Known rows, with every step that occurs:
L Q S: [-21  10  -7 -11  -1   6   1  24  40  22 -30  -4  11   1   6   2  -1 -28
   6  -1  -7  54  11 -25]
U F S K: [-23  12   3  -2 -41 -23 -33   7  14   7 -39  -1 -18  -3 -19 -25   0 -31
  28 -12  39 -10  11  15]
S K L: [ -8 -25 -46 -17   4 -25 -38   0 -29 -17  20  -3  14  28 -16   2 -11   0
  15 -18  22 -34   1   4]
E S K L: [-18 -17 -67 -27  16 -41 -37   5 -23  12  25  14   3  15 -28  16   7  -5
  30 -18  22 -10   1   4]
Q S E J: [  4  -6  -1 -15  37 -21 -14  16  22  13 -35   8 -27   2 -11  23 -15  -9
  21 -13  -9   9   4   3]
J E S: [  1  23 -34 -15  17 -22  24   8   3  29   4  24 -24 -14  -6  27   2   6
  36  12   2  12  -5  -4]
L Q S F: [-16  -1 -11  -6   1  18   4  16  49  13  -8 -17   6  29  12   0  -9 -51
  14 -13  13  49  30 -14]
U F S Q L K: [-28  16 -35 -42 -59   5 -24  24  -3  47 -49 -35  15   9  -4 -41   2 -38
  21  -9  36   5  26  31]
K L Q S E J X: [-18 -38 -53 -44  56  -8 -11  23   7 -12 -27   6  37  27 -14  41 -48 -14
  28  -3  14  29  13  -4]
U F S: [-23  20  23  -3 -27 -11  -7   9  16   0 -32   3 -15  -9  -7 -24   0 -30
  11  -4  27  22   1  13]
E S F U: [ -4  18 -18   7  -3   1 -13   9  27  29  14  23 -29 -17 -35  24  -1 -31
  19   1   3  29  16  21]
S E J: [  9 -17  -6 -20  39  -8  -5   5  14   2 -12   3 -10  11 -19  33 -18   6
   2  -5  -5  -6   7  16]
K L Q S: [-27  -8 -34 -29  17  -9 -12  25  13  -2  -4  -4  29  23   3   5 -11 -28
   4 -10   2  52   2 -24]
K S E J X: [  5 -38 -26  -7  29  -2 -15  18  -5   6 -19  28  12  -1 -31  33 -28  -1
  45  -6  16  10   6  32]
U F S E: [-15  28   9 -15 -16  -6   5  18  20 -21 -28  12 -16  20   6 -15  -5 -37
  11  -9  25  12   2  27]
Q L: [ -2   2 -30 -19 -20   5  -9   4 -22  28  -1 -11  -4   5 -11 -25   6   1
  -2  -4   5 -23  -5  19]
S E J X: [  9 -30 -20 -14  40   0   0  -2  -6  -9 -23   9   8   4 -17  36 -36  14
  24   8  12 -24  10  20]
S K L Q: [-23 -26 -57 -33   5  -6 -28  13   3  -6  12 -13  44  38 -17  14 -15 -13
   2 -12  18   5  15  -8]
J E S F U: [  8  32 -31   1   2  -6   9  12  24  29  13  31 -42 -18 -28  37 -16 -21
  40  14   5  17  11  17]
Q L K S E J: [ -2 -42 -58 -36 -11   2 -16  49 -12  59 -22  -1  15  -5 -42   0 -11   7
  25 -14   7 -19   7  41]
K L J: [-29 -36 -42 -20  40 -20 -31  14 -25  -4  28   8  26  11 -25  22 -32  18
  -6   5   9  28   2   3]
E J X: [  3 -39  -6  -3  29  -5 -13 -11 -11  12 -28   0   8 -25 -30  27 -32  21
  25  12  13 -13   8   6]
Q S: [ -5  11   5   5  -1 -14  -9  11   8  11 -22   5 -17  -8   8 -10   3 -15
  19  -7  -4  17  -3 -13]
K L J X: [-29 -49 -56 -15  41 -12 -26   8 -45 -15  16  14  44   5 -23  26 -51  26
  17  19  26  11   6   6]
F S: [ -7  13  17   7 -11  -8  -5  11   7   1 -15  16 -18 -12  -9 -18  11 -11
   9  -3   2  14 -12   8]

Rows:
[-13 -14 -42 -12   3 -39 -47  11 -21  -6  -2   3  -3  20  -7  -8  -8 -15
  34 -26  17 -18  -1  -9] : Q S K L
[-42 -36 -83 -30  39 -47 -55  18 -22  31  26  21  12   5 -50  35 -15  12
  26  -4  23  20  12   4] : E S K L J
[-18 -30 -75 -25  31 -38 -33  17 -29   3  21  12  11  18 -30  35 -48  28
  31  10  24 -16   7   0] : S K L J E
[-24  34 -19 -37 -41  -3 -38   6   1  32 -34 -23  -9  26  -7 -34   9 -53
  17 -18  33  27  16  37] : U F S Q L
[ -6  -4 -58 -39 -32  16 -17  16 -19  47 -16 -37  30  19   3 -17   2  -8
   9  -5   9 -15  26  18] : S Q L K
[  4 -20 -15  -9  39 -13  -9   9   2   2 -46  15 -10  -3  -9  26 -33  -1
  43   0   9  -7   8   7] : Q S E J X
[ -2  38 -76 -49   4 -13  -7   4 -12  61   3  -1 -17  22  -6  17  12 -18
  42  -1   9  18   9  21] : J E S Q L
[  6  13 -39 -11  18  -9  25   1  12  19  27  12 -29  14  -1  26  -5 -16
  44   1  23   8  14   8] : J E S F
[ -2 -17 -19  20 -45  22 -15  44  18  30  -1  13   9 -25 -33   1 -19 -26
  28  -3   9  17  22  27] : L K S F U
[-22 -18 -37 -25  18   4  -9  18  22 -11  19 -16  24  50   8   4 -20 -50
  12 -23  22  48  22 -12] : K L Q S F
[-11 -21 -27 -26  39   5   2  22  35  12 -53   5  19   6 -11  38 -37 -15
  30   7   6  31  22  -6] : L Q S E J X
[  2   2  -3  25 -27  14 -29  25  22  17  15  25 -15  -9 -36   8 -11 -41
  25 -13   6  38  12  33] : K S F U
[-13   0 -41  -9  -1 -27 -25   3   3  36  -1  13 -15  -6 -26  13  18  -6
  32  -9  13  -8  10   2] : E S K
[ -4 -16 -67 -27 -39  15   2  53 -22  35  -6   5  23  13  -9 -25   2  -5
  22 -12  11 -21   3  38] : Q L K S E
[-29 -14 -76 -35  57 -41  -8  22 -22  24  31  32   3  -2 -31  50 -29  24
  30  18  12  39  -3  -1] : K L J E S
[  5 -25 -12 -12  28 -10 -20  25  15  18  -7  21  -6   6 -33  30 -10  -9
  23 -20  -2  25   2  29] : K S E J
[-21 -18 -38 -34  18   6  -3  14   5 -13  20  -9  47  31  -4  15 -14 -12
 -16  -3   6  35   5 -11] : K L Q
[  0 -57 -42 -12  10   6  -1  38  -9  20 -33  16  35 -17 -28  27 -36  14
  49   3  19 -12  16  25] : L K S E J X
[-22   3 -50 -18  40 -28   6  20   5  49   5  31 -14 -23 -27  47 -19  23
  32  28   3  42   6  -3] : L J E S
[  2  20   9  22 -17   3 -24  15  29  12 -13  12 -35 -13 -13   0 -16 -41
  23  -6  -1  22  13   8] : Q S F U
[-23  -4 -91 -48  22 -29  -4  20   7  24  17  11  21  24 -23  41 -12  -8
  37   1  21  18   9 -13] : J E S K L Q
[-10  21 -33 -24  18 -11 -20  -3  13  35   4   2  -1  18  -1  28  21 -29
  24 -10   1  53  19   6] : E S Q
[  0  23   3  -4   0  -2   8  21  11 -20 -11  25 -18  17   4  -8   5 -18
   8  -7   0   5 -10  23] : F S E
[-14  -3 -58 -27   7  -9  -5  20 -22  47   0   4  -7  -5 -27   8 -31  29
  15  23   8  -6   2  16] : Q L J E
[-19   3 -77 -33   3  -6 -41  33 -14  69   4   7   7  20 -29  20 -19 -10
  45  -1  12  57  16  33] : K S Q L J E
[ -7   7 -47 -26 -25   7 -45  17 -13  49   4  -8  10  30 -14 -13  17 -38
  28 -29  10  38  10  37] : K S Q L
[-36  29 -48 -44 -14 -15 -34  22   1  53 -34  -8 -12  15 -22  -1 -27 -26
  35   9  35  45  20  34] : U F S Q L J E
[-34 -19 -77 -43  17 -22 -27  17   9  24  18   4  33  25 -30  28   3 -18
  16 -12  19  28  15  -9] : E S K L Q
[-22   1 -26  -9 -14  -6 -24  22  38  29 -37  -9   9   9  -5   1  -1 -29
  22  -9   5  23  21 -24] : L Q S K
[ -8 -13 -35 -11 -23  10 -22  32   5  35 -11  -8  37   9   1   6   4 -24
  33 -14   8  41  25  11] : L K S Q
[-17   5 -80 -48 -20   1 -16  21 -14  75 -11 -21  20   6 -10  -3  19 -13
  24  -5  10   8  24  18] : E S Q L K
